Known rows, with every way that one mark hangs from another
S[W[F[B]]]: -.13  -.03  -.04  .43  .25  .04  .03  .20  .11  -.12  -.11  -.04  .06  .05  .02  .07  -.04  -.13  -.19  .14  .21
J[B[X]]: -.04  -.10  .23  .19  -.02  -.13  .15  .39  -.46  -.17  .21  .14  -.38  .05  .11  .15  -.19  .06  .01  -.22  .12
F[P W[S T]]: .19  -.21  .16  .51  .25  .10  -.20  .11  -.04  -.21  .00  .20  .25  .39  -.04  -.26  .06  .14  -.03  .12  -.18
W[F[B[J X] P]]: .03  .12  .17  .17  .22  .13  .27  .29  -.22  -.44  .39  .13  -.35  .20  .01  .07  -.37  .11  .00  -.12  .12
P[F[W[S]]]: .10  .07  .07  .33  .08  -.20  -.16  -.26  .11  -.06  .25  -.09  -.03  -.06  -.19  .04  .05  .17  .14  -.09  .07
A[S[W[F[B P] T]]]: .10  .00  .00  .43  .14  .15  .31  .24  .13  .04  -.19  -.14  .20  .37  .08  .14  -.26  -.03  -.03  .55  .02
X[B]: -.07  .11  -.11  .15  .12  -.02  -.05  .17  .22  -.16  -.24  -.01  -.07  -.22  .18  .07  .05  .15  -.34  .01  .36
J[B]: -.13  .06  .17  .22  .03  -.10  .03  .41  -.23  -.09  -.07  .06  -.20  .14  .23  .01  -.07  .09  -.13  -.08  .24
F[B[J] P W[T]]: .01  .06  .31  .32  .42  .32  -.04  .13  .02  -.41  .30  .38  -.05  .32  .01  -.38  -.29  .49  -.10  .11  .08
T[W[F[B[X] P] S]]: -.03  -.13  -.17  .36  .19  .06  .08  .35  -.05  -.18  .27  -.15  .04  .31  -.08  .12  .13  .04  -.02  .22  -.01
B[J X]: .31  -.15  .24  -.25  -.23  .13  .09  .04  -.54  -.20  .68  .07  -.38  -.12  -.37  .08  -.38  .18  .40  -.17  -.28
B[X]: .12  -.21  .08  -.05  -.08  -.03  .17  -.01  -.34  -.10  .37  .11  -.25  -.12  -.17  .19  -.17  -.03  .18  -.22  -.19
A[S[W[F T]]]: .16  -.05  -.02  .40  -.01  .11  .23  .22  .11  .14  -.26  -.24  .24  .36  -.02  .20  -.21  -.08  .07  .53  -.05
W[S]: .15  -.08  .04  .22  -.24  -.07  -.16  .23  -.14  -.19  .04  -.38  .07  .08  .09  -.06  .02  -.05  .10  .09  -.03
P[F[W]]: .01  .11  .05  .23  .22  -.16  -.07  -.36  .17  .04  .23  .09  -.07  -.10  -.22  .05  .05  .20  .09  -.14  .09
F[B[J X] P W[S]]: .09  .00  .29  .25  .30  .27  -.04  .09  -.32  -.63  .74  .09  -.09  .20  -.09  -.37  -.47  .37  .01  -.06  -.04
W[F[B[J X]] T]: .17  -.08  .34  .39  -.14  .01  .18  .60  -.17  -.42  .11  .06  -.53  .29  .01  .26  -.30  .23  .24  -.02  .13
A[S[W]]: .08  .02  -.10  .17  .05  .14  .21  -.02  .10  .21  -.11  -.27  .35  .18  -.03  .07  -.21  -.09  .01  .51  -.09
F[B[X]]: -.12  .01  .12  .05  .07  .03  .23  .12  -.12  -.35  .37  .04  -.33  -.09  .12  .05  -.30  .15  -.02  -.11  .18

Rows
.01  -.21  .06  .62  .32  .06  .09  .35  .07  -.12  -.23  .23  .02  .17  .08  .12  .05  -.08  -.20  .25  .15 -> S[W[F[B P] T]]
.21  -.16  .41  .43  .20  .25  -.03  .28  -.33  -.63  .59  .20  -.16  .29  -.04  -.29  -.39  .43  .10  .03  -.07 -> F[B[J X] P W[S T]]
.04  .11  .09  .50  .09  -.01  .07  .49  -.09  -.53  .09  -.29  -.10  .33  .27  -.02  -.18  -.02  -.10  .05  .22 -> W[F[B P] S]
.36  -.20  .38  .64  -.16  .01  .11  .77  -.36  -.63  .20  -.08  -.40  .40  .15  .14  -.26  .16  .24  .10  .05 -> W[F[B[J X] P] S T]
.25  -.20  .30  .70  -.32  -.13  .06  .79  -.20  -.57  -.01  -.28  -.40  .37  .20  .26  -.18  .08  .24  .06  .14 -> W[F[B[X]] S T]
.08  -.24  .15  .52  .07  .05  .06  .40  -.07  -.18  -.03  .08  -.16  .09  -.08  .19  -.10  .00  .05  .17  .09 -> S[W[F[B[J X]] T]]
.32  -.17  .38  .61  -.40  -.06  .01  .82  -.31  -.61  .14  -.31  -.45  .37  .11  .20  -.29  .18  .34  .08  .10 -> W[F[B[J X]] S T]
.03  -.13  -.23  .33  .16  .04  -.04  .30  .01  -.02  .09  -.17  .20  .35  -.14  .09  .27  -.03  -.01  .28  -.10 -> T[W[F[P] S]]
.00  .20  .17  .08  .07  -.13  .11  -.14  .06  -.17  .43  .03  -.37  -.26  -.02  .10  -.16  .33  .11  -.03  .30 -> P[F[B[J]]]
.10  .06  -.10  .29  .17  .16  .27  .07  .09  .13  -.12  -.21  .31  .32  -.02  .11  -.24  -.13  -.05  .47  -.06 -> A[S[W[F[P]]]]
-.01  -.20  .06  .61  .17  .00  .03  .38  .12  -.11  -.26  .07  -.02  .14  .06  .17  .03  -.06  -.11  .24  .18 -> S[W[F[B] T]]
.01  .05  .24  -.08  -.05  .14  .17  .15  -.27  -.43  .60  .00  -.42  -.09  -.01  -.02  -.44  .29  .14  -.08  .11 -> F[B[J X]]
.10  -.29  .03  .58  .27  .01  .03  .29  .02  .01  -.28  .25  .10  .17  -.04  .16  .13  -.16  -.11  .24  .00 -> S[W[F[P] T]]
-.06  .24  .18  .20  .21  -.05  -.04  -.25  .15  -.21  .46  .03  -.24  -.10  -.15  -.06  -.19  .42  .09  -.09  .26 -> P[F[B[J] W]]
.05  -.17  .12  .55  .10  .05  .00  .40  .04  -.15  -.17  .05  -.07  .13  -.02  .13  -.05  .02  -.03  .25  .16 -> S[W[F[B[J]] T]]
.19  .04  .22  .38  -.03  .04  .12  .51  -.35  -.64  .43  -.24  -.29  .28  .10  .02  -.36  .07  .11  -.03  .09 -> W[F[B[J X] P] S]
